What can hang from each mark
j_107: j_443
j_243: j_817
j_584: j_871
j_443: j_107 j_121 j_657 j_817
j_817: j_243 j_443 j_871
j_657: j_105 j_443

Every row comes from one small tree of marks. The marks that hang from a mark follow it in brackets, in the order of their numbers. Every link used is in the known rows. Which tree was each row made from?
Known rows
j_243{j_817{j_443}}: [.04, -.30, -.30, -.39, -.12, -.07, .07, -.36, .01, .15, .68, .16, .02, .17, -.13, .14, .04]
j_107{j_443{j_121 j_657{j_105} j_817{j_871}}}: [-.17, -.17, .29, -.01, -.18, -.24, -.17, .34, .27, .11, -.08, -.12, .23, -.12, .16, -.20, .07]
j_443{j_121 j_657}: [-.12, -.08, -.04, -.26, -.29, -.06, -.25, -.23, .35, .20, .25, .12, .07, .06, -.12, .22, -.03]
j_657{j_105 j_443{j_107 j_121 j_817}}: [.18, .02, .14, .04, -.07, -.06, -.12, .14, .19, .12, .15, -.05, .29, .34, .27, -.23, .02]
j_657{j_105 j_443{j_121 j_817}}: [.10, -.09, .11, .21, .01, -.06, -.10, .27, .12, .27, .04, -.13, .21, .27, .13, -.24, -.03]
j_657{j_105 j_443{j_107}}: [.22, -.20, -.01, -.24, -.19, -.05, -.19, -.27, .16, .03, .26, .03, .18, .41, .13, .08, .02]
j_817{j_243 j_443{j_107 j_121 j_657} j_871}: [-.06, -.18, -.06, -.07, -.17, -.07, -.10, -.21, .58, -.17, .42, .18, .25, .03, .07, .34, .15]
j_443{j_121 j_657 j_817}: [-.10, -.02, -.03, -.23, -.29, -.12, -.18, -.08, .31, .17, .17, .07, .20, .00, -.02, -.01, -.01]
j_443{j_121 j_817}: [.05, -.16, -.04, -.12, -.28, -.13, -.14, .06, .12, .23, .20, -.02, .17, .28, .04, -.06, -.03]
j_817{j_243 j_443 j_871}: [.10, -.56, -.23, -.04, -.19, -.12, -.03, -.20, .25, -.10, .40, .05, .16, .26, -.06, .38, .09]
j_243{j_817{j_443{j_107 j_121 j_657} j_871}}: [-.07, .02, -.10, -.37, -.15, -.05, .10, -.08, .32, -.05, .62, .25, .11, -.02, .02, .12, .22]
j_107{j_443{j_121 j_657{j_105} j_817}}: [-.20, -.11, .24, -.06, -.11, -.20, -.27, .06, .31, .23, .01, -.08, .21, -.15, .15, -.22, -.03]
j_584{j_871}: [.18, -.43, -.32, -.47, -.60, -.13, -.19, -.27, .09, .07, .22, .05, .03, .50, .02, .22, .01]
j_817{j_243 j_443{j_121} j_871}: [.02, -.42, -.08, .19, -.08, -.09, -.04, .04, .32, .04, .35, .03, .13, .23, -.03, .29, .07]
j_107{j_443{j_121 j_817}}: [-.04, -.15, .12, -.11, -.33, -.22, -.18, -.02, .28, .23, .20, -.03, .23, .11, .19, -.15, -.03]
j_243{j_817{j_443 j_871}}: [.08, -.35, -.26, -.35, -.19, -.10, .16, -.07, -.02, .02, .58, .12, .03, .21, -.11, .16, .15]
j_107{j_443}: [.01, -.36, -.03, -.39, -.44, -.21, -.25, -.43, .24, .12, .33, .05, .12, .18, .05, .17, -.04]
j_107{j_443{j_121 j_817{j_243 j_871}}}: [-.01, -.31, .19, .11, -.30, -.30, -.05, .30, .39, .02, .11, -.18, .35, .12, .11, -.02, .03]
j_817{j_443{j_107} j_871}: [.17, -.37, -.24, -.40, -.38, -.08, -.08, -.36, .18, -.15, .50, .24, .11, .34, .19, .26, .18]

Write each row's tree
[-.15, -.16, .08, -.06, -.06, -.06, -.30, -.02, .20, .27, .09, .00, .03, .06, -.11, .10, -.06]
j_443{j_121 j_657{j_105}}
[.17, .03, .01, -.16, -.30, -.02, -.15, -.23, .40, .10, .38, .13, .20, .38, .16, .10, .03]
j_657{j_443{j_107 j_121}}
[-.07, -.18, .03, -.09, -.04, -.03, -.18, -.04, .29, -.02, .27, .17, .08, .06, .17, .11, .18]
j_817{j_443{j_107 j_121 j_657{j_105}} j_871}
[-.09, -.02, -.13, -.31, -.18, .00, -.22, -.51, .47, .05, .51, .34, .11, .01, .16, .20, .10]
j_817{j_443{j_107 j_121 j_657}}
[-.04, .00, .11, -.24, -.15, -.11, -.24, .02, .23, .10, .12, .01, .23, .09, .14, -.11, .01]
j_443{j_107 j_121 j_657{j_105} j_817}
[.01, -.21, -.12, -.09, -.08, -.07, .16, .17, .06, .15, .55, .09, .01, .19, -.08, .07, .14]
j_243{j_817{j_443{j_121} j_871}}
[.23, .03, .05, -.09, -.37, -.10, .03, .21, .31, -.07, .22, .03, .34, .37, .27, -.11, .16]
j_657{j_443{j_107 j_121 j_817{j_871}}}
[.21, -.04, .17, .08, -.15, -.09, -.02, .43, .15, .00, .06, -.09, .31, .38, .29, -.23, .14]
j_657{j_105 j_443{j_107 j_121 j_817{j_871}}}
[.13, -.24, .18, .44, .03, -.13, .02, .59, .22, .05, -.05, -.28, .34, .28, .03, -.12, .03]
j_657{j_105 j_443{j_121 j_817{j_243 j_871}}}
[-.10, .09, -.14, -.42, -.09, -.02, .00, -.35, .35, .08, .70, .29, .09, -.06, .00, .11, .11]
j_243{j_817{j_443{j_107 j_121 j_657}}}
[.23, -.06, .08, .09, -.27, -.14, .06, .25, .45, -.15, .21, -.07, .46, .35, .18, .01, .12]
j_657{j_443{j_107 j_121 j_817{j_243 j_871}}}
[.14, -.45, -.12, -.14, -.37, -.24, .00, .13, .16, -.11, .16, -.14, .33, .32, -.08, .17, .02]
j_443{j_817{j_243 j_871}}
[-.13, -.29, -.09, .09, -.08, -.07, -.09, -.08, .50, -.02, .32, .11, .17, -.04, -.08, .34, .10]
j_817{j_243 j_443{j_121 j_657} j_871}
[-.02, -.39, .00, -.08, -.16, -.23, -.10, .20, .18, -.11, -.01, -.18, .31, .06, -.13, .12, .02]
j_443{j_657{j_105} j_817{j_243 j_871}}
[.28, -.29, .06, .01, -.17, -.17, .01, .21, .22, -.22, .10, -.17, .44, .38, .14, -.01, .09]
j_657{j_105 j_443{j_107 j_817{j_243 j_871}}}
[-.08, -.09, .01, -.18, -.36, -.16, -.08, .21, .27, .04, .09, .03, .21, .05, .00, .01, .09]
j_443{j_121 j_657 j_817{j_871}}
[.05, -.24, -.01, .05, -.17, -.17, -.10, .11, .28, .15, .20, -.12, .28, .25, -.06, .07, -.08]
j_443{j_121 j_817{j_243}}
[-.08, -.51, -.11, .02, .02, -.11, -.13, -.11, .26, -.10, .20, .01, .14, -.01, -.11, .32, .08]
j_817{j_243 j_443{j_657{j_105}} j_871}
[-.19, -.02, .12, -.23, -.34, -.21, -.22, -.16, .47, .16, .17, .05, .25, -.15, .14, -.10, -.01]
j_107{j_443{j_121 j_657 j_817}}
[-.10, -.31, .03, -.24, -.42, -.32, -.08, -.09, .48, -.19, .11, -.08, .40, -.12, .02, .12, .06]
j_107{j_443{j_657 j_817{j_243 j_871}}}
